In the rows, 128 means zero.
Known rows, with every way that one mark hangs from another
(Z_738 (Z_787 (Z_431 Z_592))): [167 121 140 144 124 117 139 160 154 133  95 143 128 109 132  78 124 134
 132 182 156 137 133 176 116 160 129 131 115 128]
(Z_514 (Z_592 Z_449 (Z_730 Z_274))): [167 123 135 137 162 127 136 129 134 128 151 140 128 109 154 129 195 135
 148 112  69 146 149 164 116 134 140 101 126 129]
(Z_164 Z_217 (Z_884 (Z_738 Z_787))): [149 117 155 143 149 128 161  88 106 129 156 157 111 121 114 117 144 107
 136 121 100 157 189 156 102 151 124 143 132 142]
(Z_514 (Z_592 (Z_431 Z_787) Z_449)): [168 136 148 171 162 114 137 162 141  90 102 170 140  98 163 131 182 146
 172 195 144 149 128 209 100 150 102  99 115 117]
(Z_738 (Z_787 Z_216 Z_431)): [131 116 139 141 136 115 174 164 143 148  96 137 107 125 127 100 151 115
 147 188 190 128 141 166 117 185 104 154 127 128]
(Z_787 (Z_431 Z_592) Z_738): [173 118 138 120 103 132 131 110 128 123 110 149 145 121 134  84 211 146
 140 143 109 132 161 192 117 146 118 136 119 122]
(Z_730 (Z_335 (Z_216 (Z_592 Z_431 Z_449)))): [161 143 123 122 116 123 191 184 127 105  93 197 123 141 161 131 172 104
 180 176 152 149 116 204 113 134 110 167  79 139]
(Z_787 (Z_216 (Z_592 Z_514)) (Z_431 Z_335) Z_738): [162 123 144 122  89 136 191 113 117 126  91 193 161 127 126 106 216 143
 168 100 116 135 144 212 111 166 107 208 101 116]
(Z_730 Z_592): [159 121 121 122 132 142 121 113 136 119 121 136 126 134 138 110 132 154
 144 103 105 120 127 131 131 127 144 139 114 119]
(Z_738 (Z_787 (Z_216 (Z_592 Z_449 Z_514)) (Z_431 Z_335))): [167 129 150 153 134 117 194 194 151 134  65 188 143 110 142 110 148 132
 170 155 144 147 114 223 104 182 111 182  89 125]
(Z_164 Z_217 (Z_884 (Z_738 (Z_787 Z_431)))): [156 114 154 133 151 127 165  95 113 119 148 160 107 124 123 103 166  94
 153 143 101 161 180 176 103 160 116 147 139 148]
(Z_592 Z_431): [136 132 126 133 152 128 136 141 126 108 129 147 115 130 130 130 159 109
 148 187 156 141 117 155 126 124 111 119 132 136]
(Z_738 (Z_787 (Z_216 Z_592) (Z_431 (Z_335 Z_730)))): [151 125 133 133 110 119 201 149 142 140  96 154 133 119 124  97 151 118
 142 148 169 152 141 180 113 184 125 169 104 133]
(Z_738 (Z_787 Z_216)): [123 119 142 155 134 116 169 155 135 159 106 134 112 122 116 117 126 130
 125 160 190 122 151 144 115 174 114 150 119 121]
(Z_164 Z_217 (Z_884 (Z_738 (Z_787 (Z_431 Z_592))))): [175 114 160 133 134 123 158 100 118 112 138 173 128 117 122  89 157 110
 157 146 110 169 185 194  99 154 130 155 129 140]
(Z_884 (Z_738 (Z_787 (Z_216 (Z_592 (Z_730 Z_335))) Z_431))): [157 114 121 126 116 127 220 116 128 134 126 150 104 120 129  99 206 117
 116 133 134 122 193 153 110 190 107 165 109 135]
(Z_217 (Z_164 (Z_884 (Z_738 Z_787)))): [114 133 158 157 118 135 147 104 124 127 126 138 104 111 125  83 179 110
 135 150 124 158 207 120 109 157 111 142 133 134]
(Z_431 (Z_335 Z_216 (Z_730 Z_274)) (Z_592 Z_449) Z_787): [162 139 157 154 110 125 157 190 132 113  89 170 200 108 148 105 125 122
 151 152 118 191 201 202 102 122 145 148 105 127]
(Z_730 Z_274 Z_335 (Z_592 (Z_431 Z_787) Z_449 Z_514)): [200 135 129 144 166 153 131 177 129  90  96 202 145 118 178 131 164 130
 186 188  58 131 138 196 122 103 133 143 115 125]
(Z_216 (Z_592 Z_431 Z_449)): [176 134 128 135 157 124 147 165 124 103 105 159 131 113 163 128 201 141
 170 162 137 143  92 193 109 142 114 120 105 139]
(Z_730 Z_335 (Z_592 (Z_431 (Z_787 Z_216)) Z_449 Z_514)): [181 139 129 154 167 133 162 196 147  71  77 217 139 128 163 149 150 135
 185 192 117 135 127 220 109 132 107 168  92 111]
(Z_730 Z_274 Z_335 (Z_592 (Z_431 (Z_787 Z_216)) Z_514)): [174 126 131 132 133 152 151 147 116  98 104 204 145 131 152 123 154 129
 186 184 118 122 153 170 128 112 135 184 126 115]
(Z_738 (Z_787 (Z_431 (Z_592 Z_449 (Z_730 Z_274 Z_335))))): [186 122 131 140 150 125 149 191 151 136 109 157 124 115 155  95 155 103
 140 193  93 143 158 198 121 146 141 116 110 140]
(Z_514 (Z_592 Z_730)): [147 127 125 137 137 119 140  99 144 112 154 141 123 119 126 127 145 137
 119  96 112 142 138 144 116 140 136 116 121 119]
(Z_164 Z_217 (Z_884 Z_738)): [142 119 150 119 139 132 151  74  97 108 166 160 125 133 119 130 162 104
 153 102  85 161 180 152 109 129 127 151 140 141]
(Z_730 (Z_592 Z_431)): [166 125 119 125 154 143 129 125 135 102 123 152 114 135 141 111 159 136
 162 157 130 131 117 155 129 124 129 132 117 126]
(Z_431 (Z_335 Z_730)): [126 141 123 125 116 132 150 125 137 121 139 139 146 133 112 138 109 104
 113 109  94 162 148 139 132 116 141 131 114 134]
(Z_217 Z_164): [113 131 141 134 107 134 119 133 135 116 120 143 126 125 137 108 152 118
 146 138 142 131 140 108 131 132 117 153 140 127]
(Z_216 (Z_592 (Z_431 Z_335) Z_449 Z_514 (Z_730 Z_274))): [188 139 129 142 175 138 155 165 124 100 125 188 154 110 151 137 179 115
 160 125  65 167 116 202 113 113 138 139 112 143]

Rows
[142 136 120 128 109 117 179 120 147 110 141 175 117 141 130 128 132 110
 133 111 126 150 153 163 117 135 131 154  95 122]
(Z_514 (Z_592 (Z_730 (Z_335 Z_216))))
[152 115 144 169 124 119 143 126 118 113 115 148 172 114 117 108 165 160
 104 121 163 134 217 178  97 163 119 138 124 102]
(Z_431 (Z_592 Z_730) (Z_787 Z_216 Z_738))
[152 143 121 116  83 124 185 144 130 109  98 196 137 137 138 127 112 123
 149 110 137 141 116 163 116 125 127 205  86 126]
(Z_730 (Z_335 (Z_216 (Z_592 Z_514))))
[134 120 136 131 118 129 214 115 137 144 126 134 115 116 109 103 192 104
 112 146 127 151 212 152 113 180 102 157 121 137]
(Z_884 (Z_738 (Z_787 Z_216 (Z_431 (Z_335 Z_730)))))
[134 131 150 172 105 140 132 123 114 133 105 152 178 123 125 116 134 137
 117 119 100 125 193 167 118 141 120 124 114 113]
(Z_431 Z_335 (Z_787 Z_738))
[174 134 164 182 112 131 125 169 128 119  79 176 205 106 144 111 149 161
 137 139  87 143 192 228 105 139 128 119  86 106]
(Z_431 Z_335 (Z_592 Z_449) (Z_787 Z_738))
[151 153 145 155 165 123 179 209 149  94  86 213 140 129 139 150 140  90
 179 181 118 185 117 234 106 118  94 169  92 136]
(Z_592 (Z_431 (Z_335 Z_216)) Z_449 Z_514)
[164 133 140 136 120 139 129 139 135 116 135 180 182 119 114 118  90 122
 125  95  63 164 158 168 127  89 173 160 115 122]
(Z_431 Z_335 (Z_592 Z_514 (Z_730 Z_274)))
[140 126 134 160 186 128 149 151 114  93 134 165 142 112 126 138 155 107
 136 176 155 153 168 158 107 129 112 147 167 128]
(Z_592 (Z_431 (Z_787 Z_216)) Z_514 (Z_730 Z_274))
[179 127 119 105 114 160 131 116 126 123 125 179 135 135 148 122 132 136
 160 109  40 115 136 133 142  91 163 175 115 122]
(Z_730 Z_274 Z_335 (Z_592 Z_514))
[190 122 135 125 165 152 116 141 131 125 114 156 138 111 163 121 170 158
 171 106  33 131 126 156 123 110 148 147 122 125]
(Z_730 Z_274 (Z_592 Z_449 Z_514))
[163 131 126 141 196 132 129 160 134 117 142 144 131 108 144 150 158 116
 126 108  40 154 139 157 114 114 132 119 140 140]
(Z_592 Z_449 Z_514 (Z_730 Z_274))
[158 120 146 138 104 131 215 118 131 138  98 170 135 105 121  95 183 138
 135 119 127 135 175 170 105 182 106 196 105 126]
(Z_884 (Z_738 (Z_787 (Z_216 (Z_592 Z_514)) (Z_431 Z_335))))
[158 111 147 117  97 126 162 119 122 131 101 158 146 129 126  90 233 146
 160 156 155 131 174 204 113 166 106 171 118 113]
(Z_787 Z_216 (Z_431 Z_592) Z_738)
[152 148 116 142 169 117 179 192 157  93 116 190 119 135 141 164 115  88
 127 121  76 167 136 193 106 122 109 160  92 136]
(Z_592 Z_449 Z_514 (Z_730 (Z_335 Z_216)))
[158 132 127 111  86 135 196 101 124 125 113 161 143 134 129  89 217 112
 141 102 108 166 172 194 110 158 110 169 101 140]
(Z_787 (Z_431 (Z_335 (Z_216 Z_592) Z_730)) Z_738)
[169 131 130 130 150 125 173 157 124 116 114 164 138 113 151 121 169 129
 148  87 105 165 135 169  98 135 128 173 114 141]
(Z_335 (Z_216 (Z_592 Z_449 Z_514 (Z_730 Z_274))))
[138 112 161 142 145 123 183  96 102 134 149 165 112 128 109 121 159 106
 151 128 135 156 198 165 100 166 115 168 132 135]
(Z_164 Z_217 (Z_884 (Z_738 (Z_787 Z_216))))
[167 120 147 136 131 127 177 164 138 123 104 179 161 136 131 110 228 118
 160 142  99 158 189 252 110 163 111 154  94 119]
(Z_787 Z_216 (Z_431 Z_335 (Z_592 Z_449 Z_730)) Z_738)
[116 135 163 150 106 140 160 120 133 122 114 159 119 121 128  71 179  85
 159 167 107 171 206 156 116 156 112 156 124 138]
(Z_217 (Z_164 (Z_884 (Z_738 (Z_787 (Z_431 Z_335))))))
[184 136 115 126 160 143 147 175 145  93 106 187 112 145 166 137 173 117
 181 186  83 131 114 202 130 117 123 129  84 129]
(Z_730 Z_335 (Z_592 Z_431 Z_449))
[157 126 129 124 101 136 189 113 123 127 115 168 143 143 130  87 205 106
 143  95 108 154 172 201 112 159 113 166  99 137]
(Z_787 (Z_431 (Z_335 (Z_216 (Z_592 Z_730)))) Z_738)
[153 131 116 110  98 140 170 139 140 116 105 178 119 160 143 112 118 119
 162 123 121 129 142 154 131 122 136 185  83 121]
(Z_730 (Z_335 Z_216) Z_592)
[128 113 143 147 125 127 192 111 122 160 125 124 107 111 112 109 181 137
 106 136 154 119 205 124 110 180 100 154 122 126]
(Z_884 (Z_738 (Z_787 Z_216)))
[180 134 134 162 133 130 141 114 111  90  99 176 156  96 140 115 181 168
 133 132 140 131 131 180  96 146 104 145 124 120]
(Z_216 (Z_592 (Z_431 (Z_787 Z_738)) Z_514))
[158 132 144 144 117 114 186 169 164 122  88 180 148 112 108 103 110 120
 134 166 156 171 151 203 108 161 126 183 104 120]
(Z_738 (Z_787 Z_216 (Z_431 (Z_335 Z_730) (Z_592 Z_514))))
[147 111 141 141 108 127 200 102 114 156 117 132 117 103 121  98 194 158
 113 113 160 116 188 127 104 188 108 164 113 125]
(Z_884 (Z_738 (Z_787 (Z_216 Z_592))))
[157 139 120 152 200 119 136 168 155  96 131 151 125 112 136 162 128 119
 111 103  62 158 122 170 106 127 116 118 120 133]
(Z_592 Z_449 Z_514 Z_730)
[152 129 141 143 100 122 189 165 144 143  79 166 134 126 136  76 123 111
 155 152 167 149 132 188 113 171 123 172  93 137]
(Z_738 (Z_787 (Z_431 (Z_335 (Z_216 Z_592)))))
[109 125 163 143 115 130 174 119 126 124 112 148 101 119 129  74 215  98
 166 180 159 162 209 148 107 179  95 171 140 133]
(Z_217 (Z_164 (Z_884 (Z_738 (Z_787 Z_216 Z_431)))))
[171 137 111 137 164 124 150 125 130  79 135 169 128 112 128 134 150 131
 125 114 130 154  98 163 107 128 123 144 124 136]
(Z_216 (Z_592 Z_431 Z_514 Z_730))
[167 146 120 124 136 113 188 148 142  96 104 162 133 106 142 134 159 137
 132  88 122 185 122 171  89 145 112 173 101 139]
(Z_335 (Z_216 (Z_592 Z_449 Z_514)) Z_730)
